Known rows, with every way that one mark hangs from another
koma(zitu(pifo)): [ 0.47  0.41  0.77  0.31  0.67 -0.49  0.22 -1.35 -1.08 -1.78  1.64  0.83
 -0.71  0.92 -1.42 -1.31 -1.16 -1.14  0.27  0.00 -1.53 -0.63 -0.77  0.24
 -0.77 -1.32 -0.73  0.29 -2.24 -0.09]
pifo(zitu(koma rutu)): [ 1.32  0.50  0.21  0.53  0.65  0.17 -1.44 -0.83 -0.23 -1.30  3.92  1.64
 -1.00  0.67 -1.09  0.13  1.24 -2.62 -1.16 -1.21 -3.93 -0.04 -0.46 -3.87
 -0.08 -1.14 -1.35 -1.47 -0.35  0.14]
koma(zitu(rutu)): [ 0.82  0.59  0.87  0.20  1.20 -0.44 -0.42 -0.90 -0.29 -0.62  2.75  0.44
 -0.78  0.79 -0.94  0.01  0.00 -1.67  0.50 -0.59 -3.07  0.24 -1.09  0.68
 -1.00 -1.55 -0.99  0.17 -1.03 -0.20]
pifo(bado): [ 0.33 -1.07  0.37  0.03  0.60 -0.28 -1.72  0.02 -0.70 -0.26 -1.67  0.41
  0.21  0.25 -0.64  0.16  0.42  0.59 -0.03 -0.68 -0.04 -1.20  0.03  0.52
  0.75 -0.29 -0.76 -0.97  0.51  0.46]
kato(bado(sibib)): [-0.01  0.32 -1.74 -0.43 -1.02 -0.02  0.67 -0.05  0.73  0.57 -1.46 -1.49
 -0.55 -0.49 -0.33 -0.13 -1.38  1.65 -0.10  1.44 -0.86 -1.49  1.20  1.66
  0.29  2.41 -1.88  0.10  0.50  0.33]
sede(bado(kato sibib) zitu): [-0.07  0.59 -2.79 -1.46 -1.67  0.55 -0.76  0.77  0.05  1.38 -1.96 -1.12
 -0.03 -0.40 -2.38 -1.67 -0.93  2.98 -1.12  1.18  1.22  1.88  1.46  0.64
  0.93  2.70 -2.51  1.20  0.69  3.44]
zitu(sede): [ 0.29  0.01 -0.28 -0.37  1.06  0.16  0.31 -0.54 -0.62  0.21  0.56 -0.62
  0.41  0.39 -1.17 -0.09 -0.50 -0.87 -0.23 -0.59  0.59  1.33  0.17 -1.66
 -1.11 -0.64  0.11 -1.40 -0.54  0.86]
sede(bado): [-0.01  0.08 -0.38 -1.03  0.31  0.03 -0.30  0.62 -0.65 -0.33 -1.03 -0.31
 -0.36 -0.16 -1.51  0.17 -0.63  0.35 -0.33  0.86  0.81  0.90  0.51 -0.58
 -0.44  0.01  0.05  0.32 -0.02  1.61]
sede(bado(sibib) zitu(koma pifo)): [ 0.62  0.66 -1.99 -0.98 -0.36  0.57 -0.36 -0.85 -1.52 -0.32  1.27  0.32
 -1.10  0.41 -3.08 -2.10 -1.03 -0.15 -1.97  1.05 -1.19  1.62  0.89 -2.78
 -0.57 -0.28 -1.61  0.08 -2.08  3.23]
pifo(bado(kato) zitu): [ 0.57 -0.93 -0.36  0.21 -0.61 -0.11 -3.09  0.42 -0.14 -1.06 -2.22  1.09
  0.58  0.28 -1.47 -0.60  0.58  1.42 -0.61 -1.09 -0.17 -1.98  0.36 -0.34
  2.33  1.46 -2.91 -1.18  1.71  0.83]
koma(zitu(sede)): [ 0.47  0.60  0.72 -0.19  1.69 -0.16  0.02 -1.08 -1.24 -0.90  1.56 -0.45
  0.03  0.91 -1.29 -0.55 -0.83 -1.02  0.67 -0.46 -1.06  0.40 -0.54 -0.10
 -1.73 -0.86 -0.63 -1.04 -1.54  0.15]
rutu(zitu(koma pifo sede(bado))): [ 0.77  0.29  0.40  0.25  2.89  1.16 -0.20 -1.81 -1.27 -1.19  3.95  0.51
 -0.70  0.87 -2.70 -0.91 -1.63 -2.92 -1.92 -0.81 -0.21  2.95  0.24 -5.97
 -1.89 -2.12  0.37 -1.95 -2.31  2.88]
koma(zitu): [ 0.24  0.60  0.98  0.15  0.75 -0.30 -0.17 -0.62 -0.57 -1.17  0.93  0.07
 -0.39  0.44 -0.22 -0.60 -0.38 -0.36  0.84  0.03 -1.59 -0.81 -0.86  1.31
 -0.70 -0.47 -0.71  0.18 -1.02 -0.64]
koma(zitu(pifo rutu sede(bado(kato)))): [ 1.33  0.38 -0.67 -0.65  1.77 -0.22  0.02 -1.44 -1.33 -0.91  2.56  0.16
 -0.91  1.54 -4.84 -0.78 -1.76 -2.05 -1.10 -0.83 -0.89  2.32  0.18 -1.88
 -1.74 -2.02 -1.67 -0.38 -2.27  3.02]
sede(bado zitu(pifo rutu)): [ 0.90 -0.10 -1.03 -1.42  0.17  0.01 -0.80 -0.43 -0.80  0.18  2.26  0.20
 -0.77  0.49 -3.30 -1.15  0.00 -1.81 -1.34  0.14 -0.75  3.41  0.83 -2.59
 -0.73 -0.92 -0.93  0.83 -1.59  4.20]
koma(zitu(pifo(bado) rutu sede)): [ 1.69 -0.48  0.71  0.11  2.54 -0.57 -1.15 -2.20 -1.92 -1.32  2.76  0.76
 -0.67  1.83 -3.66 -0.54 -0.79 -2.93 -0.38 -1.80 -2.57  0.39 -0.79 -1.54
 -1.46 -3.12 -1.47 -1.84 -2.37  1.59]
bado(kato): [ 0.00 -0.18 -1.07  0.17 -0.83  0.36  0.30  0.35  0.80  0.62 -1.06 -0.05
  0.27  0.10 -0.72 -0.55 -0.20  1.40 -0.75 -0.18  1.33  0.11  0.56  0.57
  0.87  1.01 -1.13  0.72  0.71  0.79]
sede(bado(sibib) zitu(koma pifo rutu)): [ 1.23  0.69 -2.09 -1.01  0.06  0.43 -0.52 -1.26 -1.29  0.25  3.15  0.44
 -1.67  0.62 -3.76 -1.45 -0.65 -1.46 -2.38  0.35 -2.56  2.53  0.71 -3.44
 -0.82 -1.18 -1.82  0.07 -2.13  3.75]
pifo(bado zitu): [ 0.67 -0.82  0.64  0.08  0.21 -0.45 -3.22  0.20 -0.74 -1.53 -1.31  1.25
  0.27  0.23 -0.61 -0.13  0.69  0.11  0.06 -0.95 -1.30 -2.12 -0.19 -0.93
  1.52  0.65 -1.89 -1.67  1.10  0.18]

Rows
[ 0.64  0.43  0.62 -0.07  1.65 -0.32  0.36 -1.89 -1.63 -1.62  2.26  0.23
 -0.35  1.31 -2.45 -1.27 -1.62 -1.92  0.12 -0.46 -0.94  0.60 -0.44 -1.07
 -1.69 -1.84 -0.74 -1.05 -2.71  0.74] -> koma(zitu(pifo sede))
[ 0.30 -0.06 -1.53 -1.14  0.77  0.41  0.25  0.22 -0.63  0.45 -1.22 -0.92
  0.46  0.26 -3.11 -0.35 -1.11  0.68 -1.17 -0.14  2.42  2.31  1.18 -1.59
 -0.79  0.35 -0.82 -0.73  0.08  2.84] -> zitu(sede(bado(kato)))
[ 1.68 -0.99  0.02  0.87  1.68 -0.09 -0.95 -1.89 -1.41 -1.02  3.15  2.16
 -1.37  1.58 -2.91 -0.20  0.45 -3.05 -2.18 -1.76 -3.10 -0.13 -0.25 -3.51
 -0.41 -3.49 -1.13 -1.53 -1.89  1.48] -> zitu(koma pifo(bado) rutu)
[ 1.60 -0.99 -1.14  0.43  0.20  0.54 -1.21 -1.37 -0.74  0.06  2.68  1.52
 -0.58  1.32 -3.32 -1.92  1.15 -1.48 -2.51 -1.60 -2.06  1.58  0.69 -2.88
  0.46 -1.60 -2.55 -0.53 -1.40  3.38] -> sede(zitu(koma pifo(bado(kato)) rutu))
[ 1.13 -0.62  1.10  1.24  3.03  0.93 -1.21 -2.32 -1.29 -1.31  3.39  1.15
 -0.24  1.27 -1.94 -1.00 -0.78 -2.76 -1.79 -2.07 -0.96  1.24 -0.11 -5.29
 -0.92 -2.44 -0.23 -3.05 -2.01  1.98] -> rutu(zitu(koma pifo(bado) sede))
[ 1.07 -0.61 -0.31  0.75  0.06  0.21 -2.75 -0.22 -0.66 -1.68 -0.78  1.73
  0.00  0.81 -1.68 -0.88  0.93  0.61 -1.51 -1.43 -1.32 -2.17  0.27 -2.08
  1.79  0.34 -3.04 -1.71  1.00  0.70] -> pifo(bado(kato) zitu(koma))
[ 0.54 -0.36 -0.65  0.78  1.43  0.63 -1.40 -1.58 -0.21  0.21  0.36  0.17
  0.17  0.51 -2.22 -1.32 -1.96  0.18 -1.56 -1.52  0.87  0.81  0.14 -2.42
  0.65  0.10 -1.72 -1.98 -0.50  2.45] -> rutu(zitu(pifo(bado(kato sibib)) sede))
[ 1.41  0.77 -2.59 -0.62  1.38  0.72  0.24 -0.98 -0.89  1.00  1.97 -0.30
 -1.07  0.84 -4.33  0.08 -1.10 -0.76 -2.71 -0.72 -1.11  2.36  0.75 -3.68
 -1.40 -1.39 -1.68 -1.57 -0.79  3.02] -> zitu(koma rutu sede(bado(kato sibib)))
[ 1.57 -0.04 -0.10  0.02  2.00 -0.76 -1.14 -2.32 -1.95 -0.89  2.14  0.50
 -0.88  1.56 -3.63 -0.70 -1.53 -1.94 -0.46 -1.34 -3.05  0.03 -0.96 -0.93
 -1.19 -2.43 -2.24 -1.89 -2.29  1.21] -> koma(zitu(pifo(bado(sibib)) rutu sede))
[ 1.36  0.05 -0.58  0.16  0.32  0.58 -0.07 -1.70 -0.67 -0.04  4.80  1.20
 -0.97  1.02 -2.09 -1.50  1.05 -2.89 -2.00 -1.00 -2.95  2.51  0.29 -3.70
 -0.86 -2.06 -0.98 -0.06 -2.39  2.40] -> sede(zitu(koma pifo rutu))
[ 0.15  0.38  0.57 -0.40  2.35  0.84 -0.85 -0.41 -0.25 -0.04  1.68 -0.84
  0.21 -0.06 -1.23 -0.19 -1.26 -1.14 -0.56 -0.47  1.10  3.00  0.16 -3.23
 -1.26 -0.17  0.53 -1.48 -0.37  2.44] -> rutu(zitu(sede(bado)))
[ 0.64  0.41 -0.20  0.27  2.51  1.55 -0.28 -0.80 -0.32 -0.23  2.36 -0.19
 -0.09  0.49 -2.08 -0.70 -0.95 -0.94 -1.97 -1.01  0.69  2.92  0.49 -4.54
 -1.07 -0.51 -0.36 -1.49 -0.51  2.87] -> rutu(zitu(koma sede(bado(kato))))
[ 1.12  0.35 -0.86 -1.03  0.82  0.75 -0.80 -0.25 -0.86  0.29  3.18  0.20
 -0.84  0.42 -2.59 -0.72  1.00 -1.69 -1.72  0.08 -2.17  3.22  0.72 -3.20
 -1.21 -1.24 -1.10  0.01 -1.12  3.40] -> sede(bado zitu(koma rutu))
[ 1.07  0.29 -1.82 -0.94  0.09  1.00 -0.50  0.05 -0.22  0.84  2.26  0.10
 -0.63  0.51 -3.29 -1.18  0.78 -0.49 -2.36 -0.33 -0.82  3.37  1.16 -2.69
 -0.32 -0.33 -2.02  0.64 -0.32  4.09] -> sede(bado(kato) zitu(koma rutu))
[ 1.30  0.45  0.09 -0.79  2.29 -0.39 -0.05 -1.68 -1.87 -1.32  3.37  0.16
 -1.11  1.47 -4.30 -0.48 -1.68 -3.06 -0.53 -0.54 -1.76  2.25 -0.41 -2.33
 -2.41 -2.76 -0.81 -0.78 -2.81  2.51] -> koma(zitu(pifo rutu sede(bado)))
[ 1.32 -0.08 -0.68  0.45  0.54 -0.63 -1.27 -1.49 -0.83 -0.61  0.76  0.98
 -1.19  1.16 -3.16 -1.10 -1.18 -0.10 -0.76 -1.01 -2.54 -1.19 -0.61  1.02
  0.58 -1.28 -3.10 -0.34 -1.20  1.13] -> koma(zitu(pifo(bado(kato sibib)) rutu))
[ 0.62  0.59  0.53  0.09  2.93  1.33 -0.43 -1.08 -0.82 -0.66  3.33 -0.11
 -0.31  0.38 -1.60 -0.25 -0.92 -2.00 -1.35 -0.75 -0.25  2.79  0.07 -4.94
 -1.81 -1.35  0.39 -1.98 -1.04  2.33] -> rutu(zitu(koma sede(bado)))
[ 0.16  0.53 -2.49 -1.22  0.13  0.43  0.16  0.11 -0.53  0.99 -1.88 -1.22
  0.01  0.08 -3.17 -0.38 -2.07  1.79 -1.24  0.42  1.90  1.66  1.09 -0.95
 -0.39  1.01 -1.53 -0.87  0.24  2.59] -> zitu(sede(bado(kato sibib)))
[ 1.37 -0.95 -0.18  0.42  2.21  0.20 -0.32 -2.04 -2.33 -1.36  1.54  1.38
 -0.39  1.71 -3.35 -0.81 -0.53 -2.35 -1.93 -1.63 -0.96  0.12  0.32 -4.20
 -1.11 -3.07 -0.72 -2.90 -2.44  1.70] -> zitu(koma pifo(bado) sede)
[ 0.86 -0.13 -1.42  0.67 -0.48  0.14 -2.82 -0.36 -0.54 -1.14 -1.54  1.42
 -0.35  0.46 -1.87 -0.93  0.05  1.76 -1.53 -0.99 -1.80 -2.80  0.14 -1.21
  2.24  1.21 -3.64 -1.97  1.15  0.37] -> pifo(bado(kato sibib) zitu(koma))
[ 1.03 -0.44  0.87 -0.02  1.89 -0.49 -0.80 -1.85 -2.23 -1.85  0.91  0.53
 -0.15  1.68 -2.95 -1.14 -1.28 -1.54  0.05 -1.07 -1.15 -0.44 -0.41 -0.79
 -1.01 -2.16 -1.36 -1.75 -2.24  1.13] -> koma(zitu(pifo(bado) sede))
[ 0.63  0.46  0.97  1.00  2.80  1.39 -0.10 -1.60 -0.36 -0.42  4.00  0.06
  0.00  0.55 -0.40 -0.46 -0.37 -2.30 -1.15 -1.39 -0.94  2.06 -0.42 -4.45
 -1.46 -1.33  0.31 -2.19 -1.08  1.00] -> rutu(zitu(koma sede))
[ 0.70  0.45  0.17 -0.90  1.83 -0.31  0.13 -1.36 -2.20 -1.83  1.48  0.04
 -0.63  1.27 -3.72 -1.06 -2.13 -1.55 -0.08  0.14 -0.34  1.19 -0.04 -1.62
 -2.07 -1.80 -0.54 -0.82 -2.72  2.01] -> koma(zitu(pifo sede(bado)))
[ 0.91  0.50 -2.67 -0.43  0.67  0.67  0.89 -1.45 -1.61 -0.33  0.65  0.23
 -1.07  1.13 -4.74 -1.44 -2.50 -0.07 -2.88 -0.02  0.49  1.48  1.12 -3.96
 -1.07 -1.18 -1.50 -1.47 -2.14  3.14] -> zitu(koma pifo sede(bado(kato sibib)))
[ 0.73  0.82 -2.50 -0.58  0.85  0.84  0.56 -0.61 -1.14  0.39 -0.14 -0.57
 -0.52  0.61 -3.48 -0.64 -1.67  0.84 -2.18  0.02  0.42  1.45  0.98 -2.87
 -0.98 -0.29 -1.61 -1.54 -0.68  2.36] -> zitu(koma sede(bado(kato sibib)))
[-0.15  0.60 -2.50 -1.04 -1.07  0.12 -0.09  0.67  0.11  0.84 -2.78 -0.72
 -0.47 -0.51 -2.17 -0.40 -1.73  2.88 -1.06  1.05  1.53  0.20  0.95  0.80
  0.82  1.75 -1.80  0.58  0.91  2.04] -> sede(bado(kato sibib))
[ 1.43  0.28 -0.77 -0.76  2.53  0.49  0.20 -1.00 -1.46 -0.07  3.49  0.08
 -0.99  1.03 -3.68  0.63 -0.10 -2.96 -1.97 -0.93 -1.73  2.99  0.31 -4.80
 -2.52 -2.91 -0.08 -1.90 -1.50  2.61] -> zitu(koma rutu sede(bado))
[ 1.28  0.00  0.07  0.37  1.09 -0.85 -1.43 -1.82 -1.32 -1.05  1.58  1.07
 -1.32  1.27 -2.64 -0.58 -1.12 -1.16 -0.25 -0.78 -3.57 -1.36 -1.11  0.56
 -0.10 -2.03 -2.26 -0.65 -1.71  0.55] -> koma(zitu(pifo(bado(sibib)) rutu))
[ 0.83 -0.29 -0.45  1.57  1.13  0.91 -1.32 -1.74 -0.19 -0.54  1.41  1.47
 -0.75  0.68 -1.53 -1.51 -1.15  0.05 -2.13 -1.30 -0.91 -0.50 -0.02 -2.47
  1.15 -0.55 -1.85 -1.43 -0.85  1.56] -> rutu(zitu(koma pifo(bado(kato sibib))))
[ 1.01  0.89 -2.84 -0.99 -0.49  0.96 -0.63 -0.18 -0.13  1.34  1.35 -0.21
 -1.01  0.23 -3.21 -1.31 -0.10  0.75 -2.43  0.26 -1.40  2.70  1.08 -1.76
  0.09  0.40 -2.75  0.52 -0.19  3.81] -> sede(bado(kato sibib) zitu(koma rutu))
[ 1.26  0.12 -1.01 -0.95  0.71  0.57 -0.44 -1.02 -1.34 -0.32  3.80  0.81
 -1.29  0.99 -3.79 -1.40  0.41 -2.68 -2.29 -0.20 -2.04  3.20  0.74 -4.32
 -1.24 -2.00 -0.93  0.16 -2.31  4.00] -> sede(bado zitu(koma pifo rutu))
[ 1.55  0.98 -1.23 -0.69  1.37  0.26 -1.59 -1.01 -1.23 -0.91  2.86  0.61
 -1.25  0.74 -3.32  0.19 -0.57 -2.09 -1.71 -0.71 -3.14  1.22 -0.02 -5.16
 -1.16 -1.13 -1.85 -2.49 -0.62  1.84] -> pifo(zitu(koma rutu sede(bado(sibib))))
[ 1.57 -0.91 -0.36  0.30  0.86  0.31 -1.43 -1.66 -1.19 -0.37  3.53  1.57
 -0.74  1.25 -2.76 -1.45  1.30 -2.70 -1.97 -1.47 -2.99  1.43  0.25 -3.46
 -0.23 -2.43 -1.68 -0.91 -1.97  2.78] -> sede(zitu(koma pifo(bado) rutu))
[ 0.76 -0.65  0.52  1.64  1.59  0.96 -1.29 -1.55 -0.25 -1.08  1.89  1.65
 -0.34  0.89 -1.53 -1.29 -0.39 -1.02 -2.05 -1.76 -0.45  0.05  0.08 -3.30
  0.76 -1.31 -1.15 -1.19 -0.98  1.80] -> rutu(zitu(koma pifo(bado(kato))))
[ 0.90 -0.03 -0.78  0.21  0.96 -0.39 -0.81 -1.80 -1.69 -0.95 -0.63  0.22
 -0.20  1.39 -3.59 -1.69 -2.20  0.51 -0.53 -0.87 -0.71 -0.94 -0.15  0.33
 -0.16 -0.69 -2.67 -1.44 -1.55  1.34] -> koma(zitu(pifo(bado(kato sibib)) sede))
[ 0.63  0.68 -1.89 -1.65 -0.42  0.26 -1.10  0.21 -0.33  1.35  0.78 -0.85
 -0.73 -0.25 -2.23 -0.79 -0.23  0.23 -0.90  0.77 -1.35  2.58  0.47 -0.66
 -0.23  0.75 -1.75  0.58 -0.08  3.28] -> sede(bado(sibib) zitu(rutu))
[ 1.37 -1.02 -0.99  0.62  1.44  0.47 -0.30 -1.85 -1.76 -0.86  0.73  1.18
 -0.11  1.73 -4.02 -1.22 -0.64 -1.17 -2.58 -1.83  0.14  0.27  0.70 -3.73
 -0.40 -2.14 -1.63 -2.35 -1.82  2.37] -> zitu(koma pifo(bado(kato)) sede)
[ 1.43 -0.38 -1.68 -0.10  0.25 -0.21 -2.95 -0.61 -0.28  0.18 -0.62  0.45
 -0.02  0.62 -3.16 -0.18 -0.31  0.54 -1.41 -1.77 -1.64 -0.73  0.17 -1.87
  1.40  0.87 -3.82 -2.59  1.36  1.71] -> pifo(bado(kato sibib) zitu(rutu sede))
[ 1.13 -0.63  0.27  1.39  2.45  1.18 -1.06 -2.10 -0.84 -0.84  2.70  1.12
 -0.02  1.29 -2.47 -1.41 -0.90 -1.70 -2.28 -2.21 -0.03  1.28  0.28 -4.70
 -0.22 -1.69 -1.04 -2.44 -1.47  2.57] -> rutu(zitu(koma pifo(bado(kato)) sede))
[ 0.91  0.89 -1.94 -0.48  0.42  0.55 -1.16 -0.46 -1.04 -0.97  0.21  0.29
 -0.51  0.52 -3.25 -0.78 -1.16  0.39 -1.93 -0.26 -0.57  0.50  0.77 -3.79
 -0.16  0.70 -2.40 -2.08 -0.04  1.86] -> pifo(zitu(koma sede(bado(kato sibib))))
[ 0.82 -0.26 -1.98 -1.28 -0.72  0.37 -0.52 -0.18 -0.22  0.81  1.38  0.12
 -0.54  0.50 -4.02 -1.73 -0.24 -0.54 -2.05  0.00  0.29  3.70  1.43 -1.92
  0.20  0.01 -1.88  1.40 -0.86  4.90] -> sede(bado(kato) zitu(pifo rutu))
